What can hang from each mark:
novag: damen seme
rekezaz: novag
rupimiv: novag zelukid
zumu: fana febun
regivo: zumu
fana: sagor
sagor: febun regivo
damen: rete sagor
febun: zumu

In the rows, zero is written as 128.
Known rows, with every way that one mark hangs from another:
novag{damen{rete sagor{febun regivo{zumu}}}}: [ 72  85  91 180 141 144 160  95 105  89  98 180 119 156 149 156 173 138
  90 168 125 112 188]
rupimiv{novag{damen{rete} seme}}: [ 89 127 120 112  93 103 102  67 115 121  96  78 209  86  97  94 177 111
 101 146  99  99  96]
rupimiv{novag zelukid}: [110 177  96 113 124 152  78  94  89  82 147  37 200 139 108  92 113 164
 147 139  76 143 120]
damen{sagor{regivo}}: [110 153  92 165 137 144 117  99 126  97 151 121 173 168 139 110  92 146
 150 155 103 138 132]
rekezaz{novag}: [108 164 119 118 109 136  95 101 130 131 139  65 189 120  91  83 108 126
 151 117  99 138  95]
fana{sagor{regivo{zumu}}}: [ 84 127 117 158 145 162 105 136  79 103  99 137 119 167 105 122 131 140
 164 139 126 118 167]
rekezaz{novag{seme}}: [ 92 174 147 107  87 130  90 107 139 148 147  61 191  98  67  82 116 111
 148 112 128 121  79]
febun{zumu{fana{sagor{regivo}}}}: [ 66 112 100 147 125 178  86 152  58 127  74 178  90 173 125 105 128 146
 189 115 117 141 192]
novag{damen{rete sagor{febun regivo}} seme}: [ 76 105 112 156 116 126 138  83 123 104 112 159 146 131 129 129 167 128
  85 155 137 104 143]
rekezaz{novag{damen{rete} seme}}: [ 85 126 130 116  76 109  99  72 136 145  97  87 194  64  70  78 162  93
 105 119 116  99  83]
novag{damen{sagor{febun{zumu}}} seme}: [ 92 114 130 144 117 144 125 110 132 103 145 158 124 135 135 125 157 129
 106 118 117 146 130]
febun{zumu}: [115 139 119 124 123 151  89 102 112  97 134 104 168 144 126  84 117 143
 172 117  88 154 124]
zumu{fana{sagor}}: [102 133 102 119 118 156  83 120  92 103  95 104 140 154 119 100 124 138
 172 114 105 143 149]
febun{zumu{fana{sagor}}}: [ 83 119 107 123 114 170  85 138  78 110  91 147 108 161 127 102 132 144
 185 103 106 156 177]
rupimiv{novag{damen{rete sagor}} zelukid}: [ 97 134  65 143 110 132 116  54 106  74 122  90 195 123 133 118 144 154
  93 163  67 133 145]
damen{sagor{regivo{zumu}}}: [ 90 140 101 179 137 155 135 115 117  97 144 138 150 170 133 138 106 141
 150 160 121 130 162]
novag{damen seme}: [125 135 133 126 114 120  78  85 135 106 116  74 199  94  90  71 145 101
 127 112  96 118  63]
rekezaz{novag{damen{rete sagor{regivo}} seme}}: [ 61 125 108 161  86 118 131  85 137 154 108 144 167  95  91 108 145 103
  95 147 129  97 118]
sagor{febun{zumu}}: [105 132 127 116 132 160 105 116 103  91 141 123 134 164 138 108 139 158
 152 116 105 158 145]
novag{damen{sagor{regivo{zumu}}} seme}: [ 82 120 120 186 124 140 127 114 126 115 121 147 147 126 105 128 140 105
 118 145 130 106 130]
zumu{febun}: [120 141 126 102 118 151  99  96 123  93 143  88 161 149 121 101 131 151
 144 119 100 151 115]
febun{zumu{fana}}: [ 97 129 106 122 108 163  86 120  96 113 108 121 149 146 130  91 122 139
 185 109  96 156 152]

Rows:
[ 92 126 109 113 130 164  99 134  84  98 100 122 106 172 130 124 147 152
 153 114 121 148 168] | zumu{fana{sagor{febun}}}
[ 74 118 124 152 157 170 120 151  70  96 104 156  86 185 118 145 151 153
 146 140 143 122 189] | fana{sagor{febun regivo{zumu}}}
[ 83 129  96 144 130 164  84 138  72 118  80 136 123 166 116 101 123 140
 176 126 117 129 162] | zumu{fana{sagor{regivo}}}
[102 107  77 172 126 124 128  64 124  94  98 147 178 134 141 107 140 127
 107 163  91 116 137] | novag{damen{rete sagor{regivo}}}
[ 48  99  83 151 112 169 146 117  85 111 103 207  95 184 171 149 147 166
 143 154 138 143 232] | damen{rete sagor{febun{zumu{fana}} regivo}}
[ 87 116 112 103 111 169  94 130  89 108 100 129 102 165 122 121 144 151
 157 104 118 153 165] | zumu{fana{sagor} febun}
[ 65 113 101 163 133 152 165 100 105  87 128 168 126 178 151 165 147 160
 119 178 146 120 208] | damen{rete sagor{febun regivo{zumu}}}
[ 86 141 117 136 120 121 133 106 129 113 151 110 156 134 127 142 164 127
  81 147 111 130 111] | rupimiv{novag{damen{sagor{febun}} seme}}
[ 73 119 103 138 141 171  99 152  63 112  85 153  90 185 129 125 143 154
 156 126 133 134 184] | zumu{fana{sagor{febun regivo}}}
[ 69 111 128 142 138 176 116 146  75 106 102 161  82 177 109 142 149 154
 150 131 137 127 187] | fana{sagor{regivo{zumu{febun}}}}
[ 92 122 126 116 137 165 104 133  85  91 122 149  93 178 135 120 149 162
 152 111 115 157 168] | fana{sagor{febun{zumu}}}
[ 86 113 104 162 106 117 123  68 132 111 107 142 180 112 116 106 146 113
 106 155 120 100 122] | novag{damen{rete sagor{regivo}} seme}
[ 69 106 121 117 114 180 112 146  80 108  93 144  78 166 117 147 156 147
 159 110 135 144 198] | regivo{zumu{fana{sagor} febun}}
[ 73 113 116 127 131 176 115 151  75  98  94 138  83 173 124 151 159 148
 155 119 140 140 200] | regivo{zumu{fana{sagor{febun}}}}
[ 85 115 104 126 112 148 148  82 121  81 148 162 135 170 167 138 145 167
 126 150 118 155 188] | damen{rete sagor{febun{zumu}}}
[ 69 118 111 150 140 177 116 154  73 113  95 144 105 173 126 139 146 146
 159 138 141 126 192] | sagor{febun regivo{zumu{fana}}}
[ 47 103  87 162 119 165 160 118  90 103 102 182 105 178 155 173 151 156
 134 169 153 124 237] | damen{rete sagor{febun regivo{zumu{fana}}}}
[ 65 111 113 141 120 183 113 146  78 123  93 151 101 166 118 137 145 144
 163 130 137 132 191] | sagor{regivo{zumu{fana febun}}}
[ 94 148  66 178 140 151 103 101  90  91 128 107 168 148 127 114 123 152
 108 159  70 134 138] | rupimiv{novag{damen{sagor{regivo}}} zelukid}
[ 74 114 123 141 150 174 106 148  64 106 107 180  76 190 134 120 147 164
 157 122 124 144 183] | fana{sagor{febun{zumu} regivo}}
